Known rows, with every step that occurs
rudop -> fufez -> zikunan: [ 1.434 -0.687 -0.413  0.302  1.078 -1.110  0.002  0.258 -3.511 -3.616
 -0.392  1.188  0.235  0.705 -1.417 -1.080  3.283  0.315 -1.166  1.052
  2.225  1.906 -0.700]
fufez -> zikunan -> ruvu: [ 2.035  1.039 -2.281 -0.752  0.351 -0.389  0.584  0.465 -2.513 -3.431
 -0.218  1.464  0.845  1.066 -0.013 -0.466  1.314  0.455  0.612  3.144
  1.716  1.289 -1.209]
zikunan -> ruvu -> rudop: [ 1.783  0.088 -2.047  0.108 -1.836 -0.394  2.827 -0.647  0.940 -3.258
 -0.732  1.410  1.506  0.512  0.802  0.662 -1.248 -0.043  2.324  0.961
  1.609  1.840 -0.435]
nufeg -> zikunan -> ruvu -> rudop -> piposuz: [ 2.281  0.071 -2.922  0.348 -2.403  0.582  5.775 -1.395 -0.851 -2.943
 -1.657  1.782  2.913  0.736 -0.122  0.621 -0.301  0.870  3.153 -0.488
  0.637  3.132  0.127]
nufeg -> zikunan -> modep: [ 1.412 -0.735 -1.114  0.599 -0.644 -0.569  1.350  0.460 -1.494 -3.173
 -0.713  1.477  2.022 -0.086 -0.337 -0.258  4.282 -0.018  1.288 -0.930
  2.250  1.774 -0.870]
piposuz -> rudop -> nufeg: [ 1.659 -1.363 -0.469  0.760 -0.555 -1.274 -0.667  0.719  0.163 -4.170
 -1.579  0.762  0.922  1.235 -0.117 -1.100  3.281  1.103 -1.482  0.010
  3.006  1.007 -1.160]
rudop -> nufeg: [ 1.505 -0.718 -1.220  0.148 -0.104 -0.642 -0.340  0.213 -0.277 -3.598
 -1.279  0.940  1.378  0.707 -0.105 -0.674  2.427 -0.255  0.483  1.478
  2.159  0.682 -1.144]
piposuz -> zikunan: [ 1.480 -2.067 -0.820  0.115 -0.326 -0.999  0.110  0.689 -0.991 -3.290
 -1.185  1.130 -0.151  0.963  0.212 -0.202 -0.328  0.953 -1.457 -2.114
  2.497  1.088 -0.812]
rudop -> piposuz: [ 1.479 -1.547 -2.145  0.398 -0.138  0.857  1.923  0.415 -2.334 -2.558
 -0.646  0.996  0.352  1.061 -0.306  0.085 -0.788  0.325  0.197 -0.035
  1.022  2.152 -0.371]
rudop -> fufez -> zikunan -> nufeg: [ 1.629  0.419 -0.609  0.254  0.586 -1.765 -0.097  0.098 -3.592 -4.380
 -0.110  1.933  0.764  0.528 -1.429 -1.924  4.910  0.870 -0.418  1.217
  2.580  1.941 -0.696]
fufez -> zikunan -> ruvu -> rudop -> piposuz -> refar: [ 2.136  0.394 -2.828 -0.119 -1.473  1.411  2.210  0.153 -0.971 -3.413
 -0.120  2.408  1.021  0.697  0.058  0.133 -0.772  0.282  1.478  3.612
 -0.042  3.518  0.967]
zikunan -> ruvu: [ 1.932  0.146 -2.279 -0.375 -0.553  0.102  1.784  0.085 -0.994 -3.083
 -0.671  1.016  0.919  0.746  0.996  0.384 -0.395  0.214  1.400  2.580
  1.783  1.128 -1.154]
nufeg -> zikunan: [ 1.614 -1.084 -1.282  0.005 -0.209 -0.342  1.733  0.365 -1.426 -2.795
 -0.997  0.603  1.844  0.314 -0.012  0.112  1.083 -0.343  1.306  0.132
  1.533  0.901 -1.270]
ruvu -> rudop: [ 1.096 -1.202 -1.025  0.568 -1.172 -0.611  1.109 -0.223  0.582 -2.975
 -0.886  1.133  0.719  0.327  0.146  0.554 -0.725 -0.448  1.304 -0.860
  1.829  1.289 -0.222]
ruvu -> rudop -> nufeg -> zikunan -> modep: [ 1.469 -0.058 -0.610  1.232 -2.028 -1.326  2.031 -0.811  0.730 -4.134
 -2.260  2.234  3.570 -0.139 -0.761 -0.752  6.465  0.139  2.222 -1.559
  2.696  2.058 -0.177]
piposuz -> refar: [ 1.288 -1.833 -1.416 -0.175 -0.134  0.824 -0.382  1.529  0.446 -2.977
  0.249  0.759 -0.126  0.068  1.140  0.234 -1.194 -1.246  0.198  3.905
  0.757  1.116 -0.139]
ruvu -> rudop -> fufez -> zikunan: [ 1.253 -0.729 -0.056  0.731 -0.152 -1.581  0.888 -0.637 -1.648 -3.724
 -0.589  1.725  0.775  0.423 -1.469 -0.640  2.257  0.366 -0.283 -0.012
  2.069  2.207  0.032]
zikunan -> ruvu -> rudop -> fufez: [ 1.831 -0.026 -1.148  0.798 -1.614 -0.830  3.494 -1.442 -0.019 -3.612
 -1.136  1.452  1.494  0.325  0.129  0.234 -0.224  0.153  1.412  0.670
  1.986  2.616 -0.193]
zikunan -> modep -> rudop -> nufeg: [ 1.328 -0.314 -1.147  1.120  0.364 -0.735 -1.159  0.354 -0.893 -4.430
 -1.581  1.510  1.746  0.202 -1.248 -1.344  8.383  0.716 -0.233 -3.859
  3.229  2.262 -1.414]
refar -> muti: [ 1.231 -2.079 -1.023 -0.653  1.700  0.085  1.218  1.179  0.533 -2.921
  0.099  0.014  1.245  0.360  0.352  0.275  0.552 -0.061  0.888 -1.042
  1.325  1.741 -0.298]
modep -> rudop: [ 1.284 -1.305 -1.516  0.330  0.781 -0.257 -0.297  0.587 -1.321 -3.185
 -0.622  0.410  0.691  0.360 -0.577  0.011  2.115  0.278 -0.227 -3.810
  2.006  1.335 -1.511]
modep -> rudop -> fufez: [ 1.294 -1.566 -0.501  0.841  0.912 -0.540  0.421 -0.318 -2.369 -3.581
 -1.011  0.468  0.687  0.171 -1.157 -0.539  3.122  0.677 -1.222 -4.061
  2.308  2.345 -1.244]
ruvu -> rudop -> piposuz -> refar -> muti: [ 1.283 -2.795 -1.735  0.030 -0.118  1.702  3.271  0.995  2.097 -2.865
  0.193  0.919  1.518 -0.014  0.412  0.825 -1.196 -0.381  1.503 -0.299
 -0.626  3.896  1.799]

Rows
[ 1.376 -0.925 -1.197  0.785  0.310 -0.516  1.104  0.319 -2.157 -3.581
 -1.011  1.289  2.468 -0.262 -1.179 -0.490  6.797  0.624  0.491 -6.062
  2.431  2.544 -1.381] => nufeg -> zikunan -> modep -> rudop
[ 1.923  1.144 -1.959 -0.247 -0.993 -0.854  1.505 -0.467 -1.068 -3.652
 -0.452  2.060  1.376  0.749 -0.155  0.007  1.073  0.343  1.566  1.353
  1.803  1.970 -0.295] => fufez -> zikunan -> ruvu -> rudop
[ 1.317 -1.130 -0.319  1.523  0.371 -0.926  1.784 -0.418 -2.732 -3.958
 -1.316  1.234  2.483 -0.486 -1.945 -0.969  7.657  1.054 -0.356 -6.006
  2.717  3.319 -0.982] => nufeg -> zikunan -> modep -> rudop -> fufez
[ 1.858 -0.645 -1.038  0.038 -0.461 -0.808  1.201 -0.262 -0.558 -3.531
 -1.966  0.872  2.645  0.457 -0.443 -0.627  3.941  0.013  1.242  0.604
  1.896  0.794 -1.282] => rudop -> nufeg -> zikunan
[ 1.374 -0.827 -0.583  0.415  1.844 -1.121 -0.743 -0.064 -3.909 -3.910
 -0.464  1.051  0.572  0.467 -2.143 -1.291  5.323  0.920 -1.970 -3.912
  2.412  2.510 -1.258] => modep -> rudop -> fufez -> zikunan
[ 2.581  0.098 -1.373  0.352 -1.635 -1.159  2.343 -0.290 -0.229 -4.433
 -2.139  1.014  3.104  1.144  0.302 -0.979  3.792  1.583  0.430  0.654
  2.565  1.284 -1.447] => piposuz -> rudop -> nufeg -> zikunan -> ruvu
[ 1.806 -0.624 -1.385  0.183  0.397 -0.735  0.751 -0.276 -1.321 -3.920
 -2.233  0.676  3.198  0.206 -1.222 -0.846  6.339  0.572  0.528 -4.018
  2.120  1.441 -1.753] => modep -> rudop -> nufeg -> zikunan
[ 1.613  0.430 -0.619  0.588  1.388 -1.754  0.234 -0.100 -3.952 -4.768
 -0.565  1.797  1.255  0.247 -2.231 -2.090  7.633  1.744 -1.041 -3.594
  2.844  2.534 -1.242] => modep -> rudop -> fufez -> zikunan -> nufeg
[ 1.220 -0.096  0.122  1.406 -0.432 -1.635  0.493 -0.389 -2.273 -4.166
 -0.548  2.523  0.920  0.066 -1.912 -1.019  5.611  0.423 -0.333 -1.300
  2.859  3.388  0.363] => ruvu -> rudop -> fufez -> zikunan -> modep
[ 2.073  0.834 -1.291 -0.145  0.499 -0.888  1.487 -0.326 -3.416 -3.779
 -0.245  1.704  0.821  0.846 -0.676 -0.856  2.064  1.009 -0.085  2.535
  2.100  2.396 -0.934] => rudop -> fufez -> zikunan -> ruvu
[ 2.233  0.064 -1.305  0.484 -2.365 -1.582  1.521 -1.091  1.399 -4.436
 -2.341  2.071  1.882  0.980  0.507 -0.492  1.103  1.654  0.473 -0.650
  2.765  1.792 -0.340] => piposuz -> zikunan -> ruvu -> rudop -> nufeg
[ 1.992  0.306 -1.935  0.159 -2.285 -0.514  4.363 -1.008  0.426 -3.224
 -1.344  1.404  3.063  0.249  0.520  0.782  0.143  0.188  3.375 -0.042
  1.353  1.696 -0.388] => nufeg -> zikunan -> ruvu -> rudop
[ 1.315 -1.685 -1.818 -0.030  2.429  1.623  0.322  2.197 -1.942 -3.808
  0.857  1.735  1.613 -0.099 -1.613 -0.881  6.720  1.275 -0.918 -4.225
  0.618  5.071  0.769] => fufez -> zikunan -> modep -> rudop -> piposuz -> refar -> muti
[ 2.157  1.634 -1.788 -0.153 -1.213 -1.346  0.896 -0.804 -0.342 -4.263
 -1.384  2.312  2.223  0.902 -0.545 -0.709  3.510  0.410  1.668  2.502
  2.239  1.702 -0.527] => fufez -> zikunan -> ruvu -> rudop -> nufeg
[ 1.510 -1.135 -2.140  1.165 -0.059  0.552  2.366 -0.055 -3.141 -3.299
 -1.207  1.609  2.460  0.202 -1.766 -0.461  6.496  1.510  0.405 -7.001
  1.741  3.876 -0.801] => nufeg -> zikunan -> modep -> rudop -> piposuz
[ 2.022 -0.851 -0.387  1.022 -1.942 -1.567  3.047 -1.453  0.005 -4.062
 -1.582  1.794  1.092  0.613  0.241 -0.107 -0.724  1.604 -0.479 -1.661
  2.715  2.980  0.113] => piposuz -> zikunan -> ruvu -> rudop -> fufez
[ 1.460 -0.499 -0.809  0.655 -1.377 -0.904  0.608 -0.722  1.444 -3.682
 -1.885  1.308  1.721  0.499 -0.164 -0.275  2.146 -0.363  1.351 -0.154
  2.148  1.139 -0.429] => ruvu -> rudop -> nufeg
[ 2.458  0.787 -1.987 -0.229 -0.990 -0.435  2.861 -0.735 -0.366 -3.784
 -1.972  1.358  3.353  0.625  0.376 -0.660  3.304  0.516  2.312  2.528
  1.854  0.975 -1.421] => rudop -> nufeg -> zikunan -> ruvu
[ 1.321 -0.243 -0.233  0.966  0.899 -1.241  0.020  0.238 -3.572 -3.937
 -0.035  2.045  0.392  0.282 -1.768 -1.558  6.052  0.657 -1.347  0.573
  2.859  2.824 -0.476] => rudop -> fufez -> zikunan -> modep
[ 1.630 -0.399 -0.805  0.566 -1.784 -1.047  2.051 -1.112  1.115 -3.730
 -2.509  1.415  3.305  0.191 -0.563 -0.389  3.440 -0.216  2.281 -0.610
  1.786  1.152 -0.451] => ruvu -> rudop -> nufeg -> zikunan
[ 1.544 -1.224 -0.611  1.334  0.096 -1.427 -1.865  0.327 -1.050 -4.812
 -2.147  1.939  1.248  0.445 -1.204 -1.435  7.974  2.018 -2.178 -6.669
  3.908  2.476 -1.198] => piposuz -> zikunan -> modep -> rudop -> nufeg
[ 2.238 -1.205 -2.452 -0.361 -1.050  1.793  6.121  0.124  1.898 -3.119
 -0.474  1.259  3.754 -0.240  0.638  0.944 -0.829  0.349  3.569  0.433
 -0.944  4.415  1.519] => nufeg -> zikunan -> ruvu -> rudop -> piposuz -> refar -> muti
[ 1.637 -2.357 -1.799  0.845  0.399 -0.056  0.709  0.227 -2.651 -3.367
 -1.595  1.137  0.328  1.148 -1.175 -0.437  1.676  2.472 -2.337 -7.266
  1.969  3.111 -0.722] => modep -> rudop -> piposuz -> zikunan
[ 2.122  0.226 -1.089  0.795 -2.041 -0.831  4.916 -1.821 -0.267 -3.636
 -1.626  1.454  2.952  0.007 -0.250  0.012  0.958  0.240  2.389  0.083
  1.633  2.743 -0.197] => nufeg -> zikunan -> ruvu -> rudop -> fufez
[ 1.684 -2.352 -1.717  0.589 -0.584 -0.095  1.027  0.333 -2.175 -2.989
 -1.384  1.261 -0.194  1.447 -0.307 -0.260 -0.712  1.799 -1.556 -2.853
  1.793  2.579 -0.358] => rudop -> piposuz -> zikunan
[ 1.295 -1.674 -0.733  0.936  0.302 -1.072 -0.966  0.650 -1.745 -4.141
 -1.137  1.526  0.312  0.379 -0.962 -0.576  5.040  1.951 -2.285 -8.192
  3.462  2.502 -1.137] => piposuz -> zikunan -> modep -> rudop
[ 1.989 -0.499 -1.366  0.249 -2.136 -1.145  2.321 -0.674  0.944 -3.710
 -1.385  1.821  1.042  0.794  0.749  0.364 -1.317  1.371  0.545 -1.981
  2.361  1.922 -0.256] => piposuz -> zikunan -> ruvu -> rudop
[ 2.020  0.932 -2.857  0.082 -1.232  0.319  3.095 -0.765 -2.214 -3.283
 -0.673  2.287  1.470  1.236 -0.836  0.082  0.614  1.039  1.539  0.320
  0.966  3.149  0.190] => fufez -> zikunan -> ruvu -> rudop -> piposuz
[ 2.318 -0.402 -2.957  0.289 -2.596  1.738  4.687 -0.414  0.633 -3.031
 -0.966  1.809  2.742  0.115  0.751  0.870 -1.339 -0.133  2.972  1.665
 -0.436  3.499  0.945] => nufeg -> zikunan -> ruvu -> rudop -> piposuz -> refar
[ 1.399 -0.215 -2.114  0.874  1.169  0.326 -0.036  0.590 -4.658 -3.603
 -0.351  2.248  0.857  0.723 -2.323 -1.037  7.298  1.578 -1.107 -5.156
  2.153  3.883 -0.788] => fufez -> zikunan -> modep -> rudop -> piposuz
